Every row comes from one small tree of marks. The marks that hang from a mark follow it in brackets, in alphabetical order. Every link used is in the known rows. Which tree was each row made from?
Known rows:
lufa(kodi): [-0.75 -2.06 -2.67  1.21  0.24  2.01  3.72  0.29  1.81  2.99  1.17  0.20
  0.05 -0.50  0.77  2.98  0.26  1.08]
vuvagab(nisut(kodi(bidovo(miluz) kelin lufa))): [-0.77  0.35  0.29  0.64  0.58  0.93  2.84 -0.61 -0.05 -2.87 -0.61 -0.64
  3.79 -0.55  0.90 -1.52 -0.44 -0.02]
nisut(kodi(bidovo kelin) vuvagab): [-1.67 -1.16 -0.86  1.17  0.43  1.29  2.24 -0.80 -0.03 -0.66 -0.11 -0.80
  4.02 -0.09  0.54  0.49 -1.46  0.34]
fogu(kodi(bidovo(miluz(vore)) kelin nisut)): [-1.61  0.59 -1.50  1.41 -0.11  1.00  1.78  2.53 -1.62 -2.41  1.68  1.74
  2.87  0.89  0.97 -2.61  1.18  0.03]
lufa(kodi(bidovo(miluz))): [-0.17 -1.80 -2.14  1.31  0.58  1.28  3.23  1.23 -0.83 -0.33  1.85  1.37
  0.33 -0.18  1.70  1.24  0.58  0.78]
fogu(kodi(kelin lufa nisut(vuvagab))): [-2.40  1.56 -0.38  0.65  0.11  1.66  2.01 -0.02  2.39 -2.36 -1.02 -0.89
  6.80 -0.67  0.44 -1.54  0.40  0.08]
kodi(bidovo): [-0.72 -1.93 -1.81  1.62  0.21  1.75  2.52  1.49 -0.23  1.78  1.52  0.50
  0.57  0.06  1.50  1.10  0.39  0.83]
vuvagab(nisut(kodi(bidovo(miluz(vore)) kelin lufa))): [-1.63  0.35 -1.12  1.02  0.27  0.68  2.56  0.05 -0.69 -2.44 -0.20  0.44
  1.71 -0.11  0.46 -2.09 -0.67 -0.39]
bidovo(miluz): [ 0.22 -2.29 -2.11  1.29 -0.39  1.92  2.99  1.68  0.22  3.16  2.57  0.39
 -1.80 -0.44  1.78  1.11  0.46  0.37]
kodi(nisut): [-1.07 -0.77 -1.09  1.29 -0.29  2.05  2.47  1.72  1.47  3.65  0.91 -0.48
  0.67 -0.32  1.53  1.25  0.98  0.69]
vuvagab(nisut(kodi(bidovo))): [-1.01 -2.15 -0.88  1.80 -0.35  1.22  3.04 -0.26  2.25  1.59  0.48 -2.29
  2.95  0.54  1.00  2.01 -0.81  0.58]
lufa(kodi(bidovo nisut(vuvagab))): [-2.07 -0.44 -1.21  1.76  0.47  1.09  2.16  0.66  1.24 -0.87 -0.32 -0.06
  3.98  0.01  1.54  1.49 -0.10  0.73]
vore(miluz(bidovo)): [-1.31 -2.24 -4.49  0.52 -0.78  2.66  2.20  2.60  1.06  4.36  3.10  1.49
 -0.86  0.46  0.67  2.92  0.56  0.51]
nisut(kodi(bidovo) vuvagab): [-1.57 -2.41 -1.69  1.50 -0.10  1.18  2.39 -0.13  1.18  1.08  0.72 -1.74
  3.10  0.07  1.20  1.76 -1.13  0.35]
fogu(kodi(bidovo kelin nisut(vuvagab))): [-2.14  0.54 -0.31  1.50  0.07  1.23  1.54  0.66  0.87 -3.00 -0.12 -0.53
  7.23  0.58  0.84 -1.06  0.04  0.43]
nisut(kodi(kelin) vuvagab): [-1.48 -1.50 -1.33  0.78 -0.02  1.68  2.78 -1.21  1.60  1.66  0.07 -1.49
  2.79 -0.53  0.20  1.35 -1.59  0.26]
vore(miluz): [-0.08 -2.25 -3.23  1.32 -0.49  2.39  2.99  2.47  0.88  4.96  2.39  0.62
 -1.41  0.32  1.45  2.19  0.72  0.60]
vuvagab(nisut(kodi(bidovo kelin))): [-1.08 -0.96 -0.13  1.51  0.16  1.27  2.93 -0.88  1.01 -0.19 -0.32 -1.35
  3.89  0.39  0.34  0.68 -1.15  0.60]

Which tree is each row?
[-1.45  0.17 -1.73  0.35  0.74  0.96  2.44  0.78 -2.58 -1.92  0.52  1.63
  0.64 -0.69  0.61 -2.41  0.19 -0.28]
nisut(kodi(bidovo(miluz(vore)) kelin lufa))
[-1.23 -1.13 -1.24  0.72  0.30  0.83  2.39  0.15  0.06 -1.60  0.40 -1.09
  3.15 -0.86  1.77 -0.53 -0.44 -0.28]
nisut(kodi(bidovo(miluz) lufa) vuvagab)
[-0.91  2.04  0.64  0.29  1.10  1.37  1.77  1.74 -2.49 -3.14 -0.37  1.80
  2.92 -0.96  1.78 -3.18  1.46  0.16]
kodi(bidovo(miluz) kelin lufa nisut)
[-1.59  1.98  0.50  0.66  0.90  1.07  1.20  1.14 -1.69 -4.14 -0.90  1.21
  4.10 -0.93  1.84 -3.04  0.25 -0.20]
kodi(bidovo(miluz) kelin lufa nisut(vuvagab))
[-1.87 -0.68 -1.70  1.45  0.02  1.56  2.64  0.23  2.79  1.51 -0.14 -0.69
  2.75 -0.42  1.23  2.35 -0.20  0.66]
lufa(kodi(nisut(vuvagab)))
[-2.25  0.81 -1.78  1.67  0.60  0.60  1.66  1.24 -1.74 -3.09  0.14  2.51
  1.92  0.17  1.06 -1.19 -0.45  0.00]
lufa(kodi(bidovo(miluz(vore)) kelin nisut(vuvagab)))
[-2.13  1.73 -0.07  0.55  0.57  1.81  1.77  0.16  1.04 -0.89 -1.53  0.08
  3.89 -1.27  0.90 -1.27 -0.02  0.10]
kodi(kelin lufa nisut(vuvagab))
[-2.10  0.42 -0.84  0.95  0.01  1.70  1.89  0.86  2.21  0.90 -0.75 -0.82
  2.87 -1.09  1.53 -0.07  0.32  0.07]
kodi(lufa nisut(vuvagab))
[-0.39 -0.64 -1.35  0.81  0.58  1.44  2.48  1.86 -1.42 -0.90  1.23  1.27
  0.57 -0.85  2.08 -1.16  1.13  0.22]
kodi(bidovo(miluz) lufa)
[-1.98  0.55 -0.86  1.10  0.60  1.61  2.48 -0.47  1.60 -0.26 -0.91  0.27
  3.62 -0.56  0.55  1.09 -0.55  0.64]
lufa(kodi(kelin nisut(vuvagab)))
[-2.07  0.12 -0.54  0.50  0.92  1.21  2.24 -1.08 -0.03 -2.38 -1.27 -0.67
  4.92 -0.96  0.50 -0.90 -0.98  0.12]
nisut(kodi(bidovo kelin lufa) vuvagab)
[-2.65  1.87 -1.27  1.14  0.18  0.65  1.20  1.66 -0.96 -5.26  0.02  1.34
  5.05  0.08  0.93 -3.82  0.48 -0.57]
fogu(kodi(bidovo(miluz(vore)) kelin lufa nisut(vuvagab)))
[-1.31  0.59 -2.00  0.75  0.81  1.21  2.02  1.81 -3.29 -2.28  0.83  3.31
 -0.64 -0.57  0.95 -2.95  0.54 -0.15]
kodi(bidovo(miluz(vore)) kelin lufa)
[-1.30  0.62 -0.69  0.70  0.79  1.99  3.01  0.20  0.83  0.77 -0.38  0.76
  2.40 -0.63  0.49  0.93  0.62  1.03]
lufa(kodi(kelin nisut))
[-1.48  0.91 -0.26  0.89  1.24  1.52  2.52  0.64 -0.72 -1.63 -0.63  1.47
  3.73 -0.23  0.87  0.10  0.72  1.11]
lufa(kodi(bidovo kelin nisut))
[-2.32  2.00  0.34  0.78  1.00  1.33  1.22  0.54 -0.50 -3.24 -1.77  0.75
  5.12 -0.86  1.25 -2.15  0.09  0.17]
kodi(bidovo kelin lufa nisut(vuvagab))
[-1.28  0.14 -0.43  0.26  0.87  0.93  2.18 -0.52 -1.12 -3.40 -0.39 -0.06
  4.01 -1.06  1.09 -1.79 -0.75 -0.25]
nisut(kodi(bidovo(miluz) kelin lufa) vuvagab)
[-1.78 -1.26 -2.19  1.38  0.04  0.65  1.98  0.48 -1.77 -1.12  1.16  0.80
  0.90  0.22  0.70 -0.96 -1.52 -0.38]
nisut(kodi(bidovo(miluz(vore)) kelin) vuvagab)
[-1.00 -1.27 -0.55  1.12 -0.31  1.73  3.40 -1.34  2.59  2.23 -0.08 -1.99
  2.62 -0.05 -0.03  1.61 -1.26  0.50]
vuvagab(nisut(kodi(kelin)))
[-1.91  0.64  0.04  1.45  0.52  1.35  1.28  0.87 -0.49 -1.46 -0.61  0.55
  4.22  0.00  1.30 -0.81 -0.43  0.40]
kodi(bidovo kelin nisut(vuvagab))
[-1.58  0.88 -0.27  0.79  0.69  1.55  1.91  1.88 -0.12 -0.38 -0.45  0.37
  2.99 -0.76  1.84 -1.00  1.64  0.52]
kodi(bidovo lufa nisut)
[-2.31  0.73 -1.78  1.49  0.09  0.70  1.08  2.50 -1.13 -1.95  0.31  1.40
  1.11 -0.28  2.06 -2.30  0.39 -0.57]
kodi(bidovo(miluz(vore)) lufa nisut(vuvagab))
[-2.15  0.82 -0.44  1.31  1.02  1.19  2.01 -0.03 -0.04 -2.57 -1.12  0.89
  4.95 -0.15  0.89  0.23 -0.44  0.75]
lufa(kodi(bidovo kelin nisut(vuvagab)))
[-1.51  1.85  0.08  0.22  0.75  2.09  2.28  0.80  0.27  0.12 -1.04  0.74
  2.51 -1.28  0.86 -1.42  1.20  0.45]
kodi(kelin lufa nisut)
[-1.92 -0.09 -1.02  0.14  0.51  1.66  2.72 -1.49  1.60 -0.04 -1.05 -1.24
  3.67 -1.34  0.16 -0.02 -1.06  0.02]
nisut(kodi(kelin lufa) vuvagab)
